Each row was made from one small tree. The marks that hang from a mark follow it in brackets, in alphabetical order. Every link used is in the known rows. Write each row's tree.
(in the rows, 128 means zero)
Known rows
zifu{lugus{muda{zusim}} makina puvik}: [114 123 110 102 127 133  72 143 161 119 114  99 139 174 138  65 180 112
 123 142 130  98  94  91 131 107 141 125  72  74 142]
puvik{muda{zifu}}: [138 142 129 147 106 123 131 116  91 140 162 130 151  85 120 139 100 137
 144 141 134 100 149 136 111 105 123 130 160 158 125]
puvik{zusim}: [128 143 118 145 163 147 121 154 134 111 146 131 125 158 118 108 104 139
 134 105 137 173 138  94 116  95 107 111 134 108 135]
garig{muda{lugus zusim} zifu}: [126 117 150 159 104 157 127 174 102 100 182  83 131 159 143 150 118 136
  94 148 130  96  62  50 172 152 123 150 113 188 156]
puvik{muda{lugus} zusim}: [139 150 121 165 121 113 136 180 107  89 115 114  72 137 117 172  91 139
 114 130 129 130 171 157 114 155 131 113 139 104 115]
puvik{zusim{muda{makina} ruvovi}}: [142 122 126 154 161 145 162 114 123 137  57 162  94 127 117 129 132 113
 118  94 141 157 162 153 132 160 101 116 139 101 107]
lugus{muda{makina}}: [ 97 131 115 113 128 174 143 111 130 119 116 139 118 123 121 164 144 126
 146 124 137 102  57  89 127 100 109 113 124 122 131]
zusim{muda{lugus zifu{puvik}} ruvovi}: [166 114 147 141 114  53 134 140 119 127  91 131 115  85 135 108 133 127
 114 133 117 100 215 186 114 189 150 151 147 126 117]
zusim{ruvovi{muda{makina zifu}}}: [107 124 128  89 121 164 176  77 124 152 142 173 138  95 127 197 136 128
 132 119 123 176 125 145 131 123 138 132 149 133 133]
zusim{muda{lugus makina zifu{puvik}}}: [140 127 148 139 104  70 117 150 131 146  54 104  79 117 134 126 167 120
 111 138 111  77 119 213 155 181 129 145 119 104  99]
garig{zifu{lugus{muda} puvik} zusim}: [126 141 136 143 114 141  88 180 140 117 142 130 123 121 141  48 136 101
 115 154 147  70  40  97  29 128 162 157 109 122 151]
lugus{muda{makina zifu zusim{ruvovi}}}: [120 117 119 109 138 190 170  89 133 183 157 186 210 125 123 225 145 117
 126 112 130 104  95 113 160 158 115 120 114 182 128]
lugus{muda{makina zusim}}: [107 126 109 111 142 202 137 125 139 128 130 144 147 165 117 186 145 122
 130 121 134 116  61  58 157 115 105 101 104 160 122]
zifu{puvik}: [118 126 124 102 154 114  91 162 138  99 132 125 132 146 124  49 144 133
 145 130 129 146 142  82  99  80 129 120 137  98 148]
muda{zifu zusim{ruvovi}}: [147 113 125 121 159 151 141 105 122 165 194 181 226 132 127 153 109 139
 136 108 128 157 161  78 141 130 119 120 139 193 140]
garig{zusim{muda{makina zifu{lugus}}}}: [157 148 149 181 108 125 120 106 122 173  88 187 109 100 141  76 117 106
 131 123 137  96  54 185 115 153 134 134 116 147 103]
lugus{muda}: [116 133 114 129 123 158 131 126 125  89 154 127 133 111 121 132 110 141
 150 131 138 111 116  61  99  86 119 119 138 143 139]
ruvovi{muda}: [112 135 123 103 117 159 135 124 126  71 152 117  90 122 122 131 102 148
 141 134 127 196 149  60 103  68 139 120 154 125 136]
zifu{makina}: [110 113 119 120 147 135  87 105 130 120 133 124 125 137 134  78 145 153
 156 117 132 147  77  72 113  51  77 115 139  87 148]
garig{gite{puvik}}: [ 86 112 125 107 173 121 157 149 127  84 172  86 141 133 129 104  94 139
 170 131 136 149 133 101 156  91 140 135 113 149 167]
lugus{muda{zusim{ruvovi}}}: [131 113 108 112 152 184 152 119 127 106 165 172 188 134 118 169 113 129
 133 115 137 138 160  34 116 125 126 107 132 179 141]
garig{gite zusim{muda}}: [140 125 138 179 151 153 122 193 103  82 111 143  96  91 129  46  91 127
 157 122 153 135 131  88 107 110 116 131 121 151 137]
muda{zifu{lugus puvik} zusim{ruvovi}}: [148 123 131 103 146 106 118 134 142 162 156 159 210 151 142  76 142 115
 123 127 124 140 187 127 138 151 181 136 100 132 141]
zifu{puvik{muda{lugus makina}}}: [112 131 131 108 119  96 120 171 116 105  64 117  65 135 123 145 169 122
 120 150 119  96 121 173 123 155 144 120 127  70 120]
zifu{makina puvik{zusim{muda}}}: [133 122 123 150 154 100  71 159 147 120  58  92  74 152 121  29 168 113
 113 116 134 135 144 161 112 109  81 125 123  42 117]
puvik{zusim{muda ruvovi}}: [160 123 125 166 159 128 153 126 117 111  93 150 109 115 118  99  98 124
 122  98 144 166 217 125 101 147 112 121 155 120 116]
zusim{ruvovi}: [133 113 124 114 162 140 147 108 115 107 149 172 161 112 129 104 109 147
 154 109 138 172 166  63  94  97 124 116 158 134 152]
zusim{muda{zifu{lugus}} ruvovi}: [176 128 147 164 104  87 149  81 106 143 108 146 143  72 142  68  97 129
 135 123 136 116 204 153 120 154 166 149 141 141 117]
ruvovi{muda{zusim}}: [121 129 116  98 127 186 126 140 134  82 166 118 120 161 118 155 104 141
 125 129 122 209 151  29 136  90 135 108 134 161 128]
zifu{lugus{muda} makina puvik}: [105 127 117 110 112 107  78 129 152 108  98  94 108 133 143  40 177 117
 138 143 134  87  91 122 100  84 144 137  91  40 150]
muda{lugus makina zifu{puvik} zusim}: [122 127 133 103 137 113 106 168 152 169 119 129 148 182 133 173 175 124
 109 131 104 111  84 160 185 172 129 124  92 126 122]

Write each row's tree
[118 122 118 107 152 135 145 117 119 107 174 124 148 159 107 162  85 121
 132 142 127 131 149 100 123 124 128 101 146 200 127]
gite{puvik{muda{zusim}}}
[117 136 130 103 102 159 152 132 140 137 141 120 113 156 131 252 134 137
 107 133 102 160  91 136 192 163 138 123 111 158 112]
ruvovi{muda{lugus makina zifu zusim}}
[151 100 136 154 125 103 124  64 111 164 107 144 147  71 134  92 137 138
 139 112 135 113 144 147 116 116  82 140 159 126 126]
zusim{muda{zifu{makina}} ruvovi}
[146 131 133 138 125 123 121 150 129 136 175 127 168 156 135 184 104 154
 122 124 110 128 123 101 169 153 126 124 119 183 120]
muda{lugus zifu zusim}
[134 129 127 110 149 126  88 160 145 156 177 133 198 164 124 100 144 126
 126 129 119 132 137 102 147 116 124 125 114 153 134]
muda{zifu{puvik} zusim}
[138 119 117 124 135 171 157 103 127 154 195 174 223 113 121 191 109 127
 130 117 132 112 151  84 132 140 124 124 129 205 134]
lugus{muda{zifu zusim{ruvovi}}}
[131 126 136 107  99 118 174 116 119 107 159 146 116  85 137 211  98 151
 124 130 110 174 186 142 116 149 163 142 159 145 133]
zusim{ruvovi{muda{lugus zifu}}}
[110 114 122 116 140 117 118  77 127 173 183 116 179 143 119 170 121 120
 130 141 120  96  88 165 143 115  90 118 136 180 129]
gite{puvik{muda{zifu{makina} zusim}}}
[118 124 129  81 121 121 141 125 135 124 160 150 146  95 125 124 136 123
 127 135 120 176 201 144  94 117 163 143 152 115 145]
zusim{ruvovi{muda{zifu{puvik}}}}
[112 152 136 108  87 142 146  90 134 144 125 120 105 119 142 147 132 127
 131 139 122 157  93 157 157 116 175 139 113 105 122]
ruvovi{muda{makina zifu{lugus}}}
[107 119 128 122 100 116  77 137 144 126 108  46 110 126 150  44 188 119
 119 156 139  56  42 108  82 103 133 168  97  63 156]
garig{zifu{lugus{muda} makina puvik}}
[146 140 140 170 126  58 160 126 139 131 126  94  93 133 123 175  72 125
 106 126 113 107 159 237 150 197 125 138 137 170  95]
gite{puvik{zusim{muda{lugus zifu}}}}
[101 133 127  96 104 147 154 133 132  82  97 116  46 139 133 205 133 145
 123 134 111 178  97 118 143 127 143 120 130  99 122]
ruvovi{muda{lugus makina}}
[171 159 140 198 107  94 127 126 124 144 104 102 111 117 135  73  89 121
 116 122 138 118 177 186 143 157 149 143 114 120  99]
puvik{zusim{muda{zifu{lugus}}}}
[111 142 115 132 158 114 156 130 123 108 157 118 111 146 103 152  79 114
 127 130 134 137 157 173 100 128 126 108 151 142 124]
gite{puvik{muda zusim}}
[126 130 121 103 111 156 136 162 134  63 148 105  88 165 129 198 101 153
 113 136 109 197 156  58 148 132 150 114 129 158 122]
ruvovi{muda{lugus zusim}}
[138 127 144 133 123 100 111 129 131 164  72 119 113 113 123  83 170 110
 123 133 125  90 115 184 143 137 113 141 128 112 107]
zusim{muda{makina zifu{puvik}}}
[123 120 133 136 114  92 100 112 130 147 137 113 131 119 148 143 140 164
 140 124 111 109  69 148 140 108  90 134 130 105 137]
muda{lugus zifu{makina}}
[123 103 112 117 136 168 132  82 136 175 175 163 213 115 132 180 148 131
 132 114 130 102 103  99 134 118  88 125 119 160 142]
lugus{muda{zifu{makina} zusim{ruvovi}}}
[101 140 132  99 107 164 149  98 131 146 140 129 115 113 122 183 136 133
 135 130 120 161  85 141 147 101 127 128 138 128 125]
ruvovi{muda{makina zifu}}
[150 142 147 164  94 105 134  84 118 163  71 117 110 103 142  88 130 120
 132 130 133  93 105 175 165 145 144 144 114 125 101]
zusim{muda{makina zifu{lugus}}}
[140 106 124 140 168 101  99 139 141 130  59 128  95 132 121  43 170 109
 112 107 138 147 184 169  97 131  90 127 133  42 129]
zifu{makina puvik{zusim{muda ruvovi}}}
[130 151 137 144  89 118 141  96 102 170 106 132 130 101 135 132 131 121
 137 144 134  83  99 186 145 137 160 135 118 115 116]
puvik{muda{makina zifu{lugus}}}
[117 159 123 130 135 114 114 174 132 133  60 117  79 163 122  84 164  91
 110 139 138 117 140 204 125 154 168 121  94  26 118]
zifu{lugus puvik{muda{makina} zusim}}
[115 118 126 117 117  75  79 163 118  99  81  93  67 128 131 102 169 135
 125 151 119  95 125 162  98 118 118 127 134  50 134]
zifu{makina puvik{muda{lugus}}}
[142 139 135 165 144  87 153 102 139 149 144 107 126 129 113 132  75 115
 117 119 128 119 154 211 136 155 109 134 145 177 104]
gite{puvik{zusim{muda{zifu}}}}
